What can hang from each mark
P: A
H: Y
T: D S
U: V Y
D: T Y
A: P S
S: A K T
Y: D H P U
K: S

Each row was made from one small tree. The marks that hang from a mark follow it in brackets, in alphabetical order. Every link used is in the known rows. Write each row's tree.
Known rows
Y(D): [-0.42  0.14 -1.05  2.01 -0.50  0.56 -0.61 -0.77 -1.12  2.97 -2.10  2.27
 -3.81  1.81  0.80 -2.07  0.63 -2.31 -1.88 -1.65 -3.70  3.62 -0.91 -2.49
  2.03]
Y(D H P(A)): [-0.70 -0.72  2.17  3.25  0.21 -0.71  0.94 -0.75 -0.12  1.20 -0.25  3.09
 -1.00  3.77  2.06 -3.43  0.88 -2.11 -1.39 -2.36 -1.77  6.74 -1.59  0.32
  2.27]
D(T Y(H U)): [-2.60 -0.28  3.67 -1.79  1.92 -1.31  2.08 -0.53 -0.15  3.73 -2.40  2.50
 -0.45  2.18  2.40 -7.22 -2.46 -1.27 -0.03 -0.57 -3.10  4.24 -1.40  3.37
  0.75]
U(Y): [-1.57  0.18 -0.69  1.87  2.11  0.48 -0.46  1.54  0.58  3.05 -3.31  1.47
 -3.10  0.31 -0.66 -2.58 -0.43 -2.14 -1.73 -2.73 -1.52  3.09 -2.74 -1.86
 -0.68]
Y(H P): [-2.56 -1.44  2.94  0.88  1.15 -2.35  0.55 -1.33  1.86  1.46 -1.99  1.60
 -2.91  2.58  0.79 -5.21 -1.81 -1.77 -1.46 -1.49 -0.55  5.74 -1.19  2.76
 -0.07]
Y(D P(A) U(V)): [ 1.06  1.49  1.57  4.62  1.97  1.25  1.50 -4.65  0.46 -0.12 -1.99  4.41
 -0.59  1.51  1.75 -1.28  1.39 -1.74  0.40 -4.00 -4.96  5.57 -2.75 -1.06
  0.72]
S(A): [ 0.01 -2.35 -1.49  3.19  0.91 -0.50 -1.49 -1.71 -0.15  1.64 -0.21  1.76
 -6.14  0.88 -1.53 -2.26  0.08 -2.38 -1.43 -2.53 -2.57  2.55 -0.54 -0.20
  0.05]
D(T Y(H)): [-2.88 -1.44  3.36 -2.16  1.68 -1.30  0.76 -0.18 -0.30  4.52 -2.28  1.07
 -1.01  3.41  1.48 -6.88 -2.38 -1.63 -0.57  0.42 -1.58  3.59 -2.09  1.36
  1.34]
P(A(S(T))): [ 0.70 -1.13  0.91  1.83 -1.35  3.54 -3.22 -1.08  1.64  2.33  1.59  1.94
 -6.13  0.46  0.07 -4.23  2.60 -2.97 -1.35 -3.52 -3.06  4.37 -1.27 -3.02
  1.45]
P(A): [ 0.62 -1.10  1.40  4.69  1.18  0.32 -1.07 -0.48  0.82  1.71  0.59  1.87
 -4.97  1.44  0.47 -2.10  1.76 -2.15 -1.02 -3.59 -2.68  4.18 -1.20 -2.66
 -1.53]
H(Y): [-1.40  0.40 -0.73  1.85  0.89 -1.06 -0.29  2.41 -0.33  3.72 -2.73  1.91
 -4.72  0.09  1.14 -2.57  0.16 -1.38 -2.25 -3.64 -1.94  3.72 -1.24 -1.60
 -0.13]
P(A(S(K))): [ 0.99 -3.33 -1.12  2.95  1.44  0.58 -2.67 -1.50  1.73  0.89  1.28  0.83
 -6.72 -0.92  2.14 -2.90  2.55 -2.22 -3.65 -2.38 -3.44  5.04 -0.32 -2.30
  0.37]
S(A K): [ 0.57 -4.70 -3.63  1.47  1.43 -2.06 -2.19 -1.44  0.63  1.03  0.29  1.46
 -6.45 -0.06 -0.54 -2.06  0.42 -3.15 -3.22 -0.80 -2.86  2.54  0.16  0.10
  0.63]
T(D(Y) S(K)): [-2.86 -4.51 -1.09  0.45  0.96 -0.44 -1.97 -0.71  0.80  1.73 -3.78  0.43
 -5.66 -0.91  3.95 -2.81  2.35 -2.31 -7.44  1.01 -3.61 -0.36 -1.47 -0.62
  1.09]
H(Y(P)): [-2.59 -0.10  0.59  1.46  1.25 -1.73 -0.08  1.66  0.33  2.59 -3.54  2.02
 -3.20  0.18  0.75 -4.14  0.12 -1.02 -3.18 -3.72 -0.80  3.71 -1.38  1.10
  0.07]
Y(D(T(S)) U): [-2.00  1.74  0.05  1.34 -0.77  2.63  0.11 -1.35 -1.40  2.14 -1.18  2.72
 -1.57  1.68  3.20 -3.20  1.50 -3.14 -4.35 -0.20 -5.52  2.20  0.46 -0.68
  4.08]
A(P S(K T(D(Y)))): [-0.62 -4.81 -2.35 -2.81 -1.20  1.00 -1.52 -2.10  1.66  2.65 -1.85  0.28
 -4.95 -2.18  1.40 -4.68  1.91 -3.36 -5.94 -0.43 -3.44 -0.99 -1.77 -0.50
  3.02]
U(V Y(H P)): [-2.29  0.13  1.40  0.71  4.06 -1.10  1.42 -2.11  2.33  1.80 -4.75  1.89
  0.06  2.25 -0.20 -3.56 -3.32 -2.29  0.49 -2.01 -0.28  5.85 -4.92  0.32
 -0.26]
A(P S(K T)): [ 0.67 -3.44 -2.57 -1.09 -1.31  0.57 -1.32 -1.92  2.32  1.42  1.17  0.22
 -5.47 -1.67  0.17 -4.28  0.75 -4.57 -4.43 -1.00 -2.88  1.90  0.03 -1.00
  2.39]
U(V Y(D H P)): [-1.87  1.23 -0.09  0.53  2.70 -0.02  1.94 -1.96  0.59  2.32 -5.33  2.81
  1.74  3.05  0.59 -2.22 -2.62 -2.38  0.15 -1.44 -1.38  6.03 -5.14 -0.76
  2.76]
D(T Y): [-2.39 -1.18  2.16 -1.11  1.67  0.03 -0.44 -0.32 -0.52  4.47 -2.78  1.11
 -2.14  2.10  0.50 -6.07 -0.69 -1.38 -1.53 -0.36 -2.45  1.35 -1.90 -0.20
  0.63]
H(Y(U(V))): [-0.11  2.01 -0.36  2.32  2.63 -0.72  1.50 -1.39  0.67  2.59 -3.87  3.22
 -3.44 -0.80  1.74 -1.48 -0.99 -1.18  0.45 -4.47 -4.31  4.70 -2.52 -1.39
 -0.97]
T(D(Y) S): [-3.35 -2.16  0.97  2.10  0.62  1.22 -1.33 -1.11 -0.05  2.30 -4.24  0.83
 -5.37 -0.10  2.96 -3.11  2.10 -1.44 -5.70 -0.71 -3.36 -0.47 -2.09 -0.96
  0.41]
S(A(P) K T(D(Y))): [ 0.33 -6.57 -3.73 -1.95 -0.98 -0.92 -1.00 -1.84  0.31  2.09 -0.69  1.37
 -4.20 -0.92 -0.97 -3.14  1.84 -4.39 -5.02 -0.48 -2.94 -2.54 -1.89  0.65
  2.99]
K(S(T(D))): [-1.61 -1.96 -0.44 -4.35 -3.50  2.84 -5.09 -1.75  1.36  2.90 -1.46  1.38
 -7.15 -0.13 -0.59 -1.51  3.77 -3.51 -3.83 -2.16 -4.53 -0.04 -1.21 -1.86
  2.30]
D(T Y(P U)): [-3.26 -0.28  4.00 -1.19  2.17 -0.33  1.05 -1.69  0.10  2.42 -3.71  2.57
  0.10  1.13  1.17 -7.96 -0.80 -0.68 -2.11 -1.33 -2.83  2.02 -1.46  4.56
  0.12]
D(Y(H P(A))): [-2.01 -2.07  5.08  2.91  2.69 -2.00  1.44 -0.26  0.61  1.33 -1.72  2.33
 -1.58  2.45  1.93 -6.22 -0.48 -0.82 -0.69 -2.40 -0.48  5.56 -2.82  2.57
 -0.94]
D(T(S(A(P) K)) Y): [-1.35 -4.90 -2.08  1.34  1.89 -1.33  0.52 -1.56 -0.97  0.74  0.51 -0.03
 -2.81 -0.25  1.20 -4.19  0.78 -4.49 -6.91  1.34 -2.42 -2.26 -0.19  1.18
  2.71]

Which tree is each row?
[-0.40  1.77  1.10 -1.14  1.19  0.55  2.11 -4.14  0.16  3.29 -2.10  3.34
  0.70  3.85  2.24 -2.78 -2.38 -2.75  1.76 -0.57 -5.24  5.87 -2.16 -0.78
  3.61]
Y(D(T) H U(V))
[ 1.20 -2.68 -2.06  1.83 -1.46  0.20 -0.11 -2.00  0.34  1.53  1.83  1.83
 -4.80  0.37 -3.00 -2.72  0.40 -4.80 -1.78 -2.62 -2.09  0.22 -0.60 -0.25
  1.61]
S(A(P) T)
[-3.63 -1.69  2.08  1.68  2.08  0.71  0.41 -2.57 -1.20  0.39 -2.18  2.64
 -1.43  0.39  1.11 -6.92  0.49 -1.89 -4.78 -0.63 -2.97  0.09 -0.57  5.47
  1.75]
D(T(S(A)) Y(P U))
[-2.25 -0.39  3.29  1.25  1.20 -2.22  1.84 -1.89  1.91  0.61 -1.98  3.00
 -2.14  1.35  1.65 -5.69 -2.03 -1.30 -1.03 -2.48 -2.07  6.49 -0.39  4.85
 -0.73]
Y(H P U)
[ 0.22 -4.65 -3.94  4.76  1.02 -1.82  0.05 -2.17  0.33 -1.27  1.69  0.16
 -6.06 -1.24  0.90 -1.18  1.32 -5.04 -6.80 -0.48 -2.61 -0.08  0.92  0.00
  1.36]
T(S(A(P) K))
[-1.50 -2.49 -0.26  1.32  0.30  1.07 -1.90 -0.70  0.15  0.56  0.71  1.71
 -0.57  2.85  3.57 -3.25  3.63 -4.09 -6.98  0.89 -3.12  2.37 -0.11 -0.88
  4.66]
Y(D(T(S(K))) P(A))
[ 0.13 -1.10 -0.52  0.69 -1.80  2.01 -0.47 -2.33  1.53  1.94  0.62  0.68
 -5.40 -0.79 -0.67 -4.51  0.58 -3.81 -2.76 -2.68 -2.60  1.84 -0.56 -1.51
  1.91]
A(P S(T))
[-1.91  1.39 -1.83 -1.21  0.65  2.33 -0.49  1.60 -1.40  4.96 -3.08  1.99
  0.82  2.64 -0.05 -3.03  0.24 -2.90 -2.28 -0.96 -2.54  2.15 -2.88 -2.86
  3.99]
U(Y(D(T)))
[ 1.71 -5.03 -4.06  0.14 -0.98 -1.36 -0.83 -1.51  1.14  0.91  2.42  1.32
 -4.84 -0.36 -2.01 -2.50  0.53 -5.69 -3.56 -0.92 -2.40  0.33  0.00  0.01
  2.24]
S(A(P) K T)
[-0.72 -3.47 -2.46 -3.45 -3.34  2.73 -5.51 -2.71  0.34  2.12 -0.18  1.87
 -7.92 -0.41 -2.34 -0.78  4.07 -3.80 -3.80 -2.51 -4.55 -0.87 -0.90 -0.87
  3.24]
K(S(A T(D)))
[ 0.29 -2.10 -1.94  2.42 -0.09 -0.28 -0.74 -3.22 -0.82 -0.15  1.16  0.57
 -6.93 -1.64 -2.05 -0.63  2.12 -3.68 -3.69 -3.39 -3.44 -0.12  0.27  0.07
  0.68]
K(S(A(P)))
[ 0.24 -4.63 -3.44 -2.35 -2.34  1.28 -2.44 -2.78  2.87  2.01  0.11 -0.02
 -5.90 -1.57  0.76 -2.93  2.52 -4.42 -6.04 -0.98 -3.72  0.01 -0.54 -1.55
  3.22]
A(P S(K T(D)))
[ 1.21 -6.08 -4.88 -1.34 -1.93 -0.54 -1.99 -2.41  1.67  1.51  1.34  1.19
 -5.31 -0.32 -1.53 -1.23  2.33 -5.47 -4.98 -1.03 -3.11 -1.61 -0.62 -0.48
  3.08]
S(A(P) K T(D))
[-1.84 -3.96  1.75 -0.88  2.66  0.39 -2.02 -1.65  0.97  1.70 -0.75  0.72
 -1.95  0.43  2.35 -7.56  1.92 -1.30 -4.75 -0.52 -2.18  2.99 -1.48  1.65
  1.81]
D(T Y(P(A(S(K)))))
[-2.12  1.60 -0.60 -1.35  2.57  2.26  0.10 -2.23  0.04  3.53 -5.10  2.15
  2.90  3.30 -0.51 -2.78 -0.82 -2.75 -1.11 -1.01 -2.35  2.63 -4.86 -2.14
  3.78]
U(V Y(D(T) P))
[-0.66  1.66 -1.35  1.05  2.60  0.51  1.80 -1.21 -0.07  3.48 -4.45  2.60
  0.06  2.73  0.86 -0.83 -2.60 -2.74  1.15 -1.42 -2.54  5.85 -5.03 -3.57
  2.66]
U(V Y(D H))
[ 0.56 -2.42 -2.00 -0.47 -2.36  1.07 -1.95 -2.71 -0.28  0.63  2.15  1.33
 -6.43 -1.21 -3.02 -1.58  2.22 -5.14 -3.27 -3.04 -3.34 -0.73 -0.09 -0.49
  2.30]
K(S(A(P) T))
[ 0.37 -3.23 -2.59  1.86  0.96 -1.09 -0.06 -2.58  1.93  0.64  0.19 -0.42
 -6.04 -2.11  1.34 -3.18  0.64 -3.13 -5.13 -1.51 -2.93  2.54  0.38 -0.78
  0.90]
A(P S(K))
[-2.19 -4.90 -1.71 -0.19  1.95 -0.48 -1.96 -0.94 -0.92  1.68 -0.69  0.72
 -3.95  0.57  1.61 -4.83  0.89 -3.45 -6.01  2.07 -2.84 -0.56 -0.40  0.98
  2.88]
D(T(S(A K)) Y)
[-1.60 -5.14  0.32  0.78  1.85  0.57 -2.54 -2.26  1.89  0.96 -2.47  1.05
 -4.64 -1.17  3.15 -4.85  3.84 -0.57 -6.07 -1.82 -2.95  2.16 -2.29  1.04
  1.05]
T(D(Y(P(A(S(K))))))
[-3.58  1.27 -0.70 -0.23  0.47  2.01  0.54  1.84 -1.21  3.73 -2.35  1.67
  1.14  3.61  2.46 -3.32 -0.55 -3.94 -3.88  0.83 -2.07  3.49 -2.37 -1.75
  5.43]
U(Y(D(T(S)) H))
[-1.14 -1.12  2.26 -2.90  0.29  0.57  0.78 -3.77  1.98  3.45 -4.34  3.47
 -2.09  1.37  1.70 -4.19 -1.70 -2.29  1.40 -1.31 -4.54  3.33 -4.39  0.47
  1.11]
S(T(D(Y(H U(V)))))
[-2.12 -0.05  4.63  0.98  3.89 -2.23  3.39 -4.43  1.52  0.85 -5.05  3.09
 -0.60  1.20  2.08 -5.74 -3.54 -0.48  1.27 -1.72 -2.70  5.75 -3.67  3.91
 -1.26]
D(Y(H P U(V)))
[-0.38 -4.54 -3.34  2.01  0.84 -0.78 -0.48 -2.43  0.10  0.18  2.40 -0.28
 -3.68  0.29  0.66 -2.37  1.37 -5.54 -6.99  0.68 -2.65 -1.18  1.17  0.15
  3.04]
D(T(S(A(P) K)))
[-3.73  2.43  0.23  0.54 -0.21  1.41  1.00  1.17 -1.82  2.08 -3.37  3.42
  0.70  0.97  3.99 -4.38  1.62 -2.07 -6.10 -1.75 -3.69  2.40 -0.11  1.77
  4.87]
H(Y(D(T(S)) P U))
[-3.72 -4.01  0.26  2.85  1.00  0.55 -1.62 -2.75 -0.38  0.55 -3.81  1.40
 -4.78 -0.07  1.13 -3.97  2.39 -1.51 -6.58 -1.10 -2.30 -1.32 -1.93  2.91
  1.50]
T(D(Y(P)) S(A))
[-1.41  2.76 -1.35 -0.79 -0.35  0.89  1.01  1.81 -2.36  4.62 -2.62  3.80
 -0.16  1.38  2.50 -3.24  0.77 -1.70 -2.28 -2.74 -4.65  3.41 -0.48 -0.55
  4.06]
H(Y(D(T) U))
[-0.57 -4.67 -3.37  3.39  1.16 -0.93 -2.39 -1.38  0.41 -0.21  0.60  1.09
 -7.12 -0.47  1.06 -1.56  1.35 -4.02 -5.87  0.23 -3.04  1.61  0.76 -0.24
  1.40]
T(S(A K))
[-0.96 -0.49  3.71  3.79  1.51  0.27  0.85 -2.65  2.20 -0.26  0.28  2.76
 -3.25  0.32  2.74 -5.78  0.42 -0.77 -1.27 -4.20 -2.66  8.01 -0.48  3.55
 -0.01]
Y(H P(A(S)) U)
[-1.77 -0.96  5.54  3.28  2.75 -1.92  2.80 -0.75  0.57  0.62 -1.82  3.66
 -0.73  1.21  2.70 -6.67 -0.45 -0.56 -0.22 -3.20 -2.02  6.24 -2.13  4.50
 -1.39]
D(Y(H P(A) U))
[-3.87 -0.62  5.18 -2.15  2.26 -1.76  2.32 -1.53  0.35  2.61 -3.27  2.68
  1.14  2.47  2.19 -8.73 -2.54 -0.82 -0.99 -0.56 -1.84  4.34 -1.53  5.99
  0.89]
D(T Y(H P U))
[-0.96  2.81 -0.63  1.92  1.66 -0.07  2.17 -2.01 -0.60  1.92 -5.28  4.23
 -0.34  0.19  2.25 -1.76 -0.35 -1.00 -0.82 -3.98 -4.26  4.93 -2.75  0.06
  2.19]
H(Y(D P U(V)))
[ 1.43 -4.87 -4.04  3.09  1.22 -2.87  0.24 -2.27  0.57  0.06  1.37  0.78
 -5.32 -0.86 -0.93 -1.36  0.42 -4.06 -4.01 -1.43 -2.50  0.89  0.37  0.36
  0.53]
S(A(P) K)
[-1.05 -5.72 -4.42  1.94  0.15 -0.04 -3.60 -2.33  1.05  0.30 -0.54  0.83
 -7.53 -0.48  1.69 -0.45  3.15 -3.71 -7.37  0.08 -3.79 -0.29  0.14 -0.67
  2.24]
T(D S(A K))
[-1.25  0.13  3.26  1.48  2.81 -1.76  2.32 -5.05  2.69  0.35 -3.23  2.99
 -1.62  1.75  1.50 -3.91 -3.04 -1.69  1.20 -2.38 -2.86  6.76 -2.23  2.84
 -1.03]
Y(H P U(V))
[-3.29 -0.37  1.43  0.47  2.41 -1.48  1.02  0.99  1.43  2.13 -3.62  1.90
 -0.51  1.93  0.15 -4.90 -2.19 -1.96 -1.68 -2.05  0.57  5.49 -3.04  2.24
  0.21]
U(Y(H P))
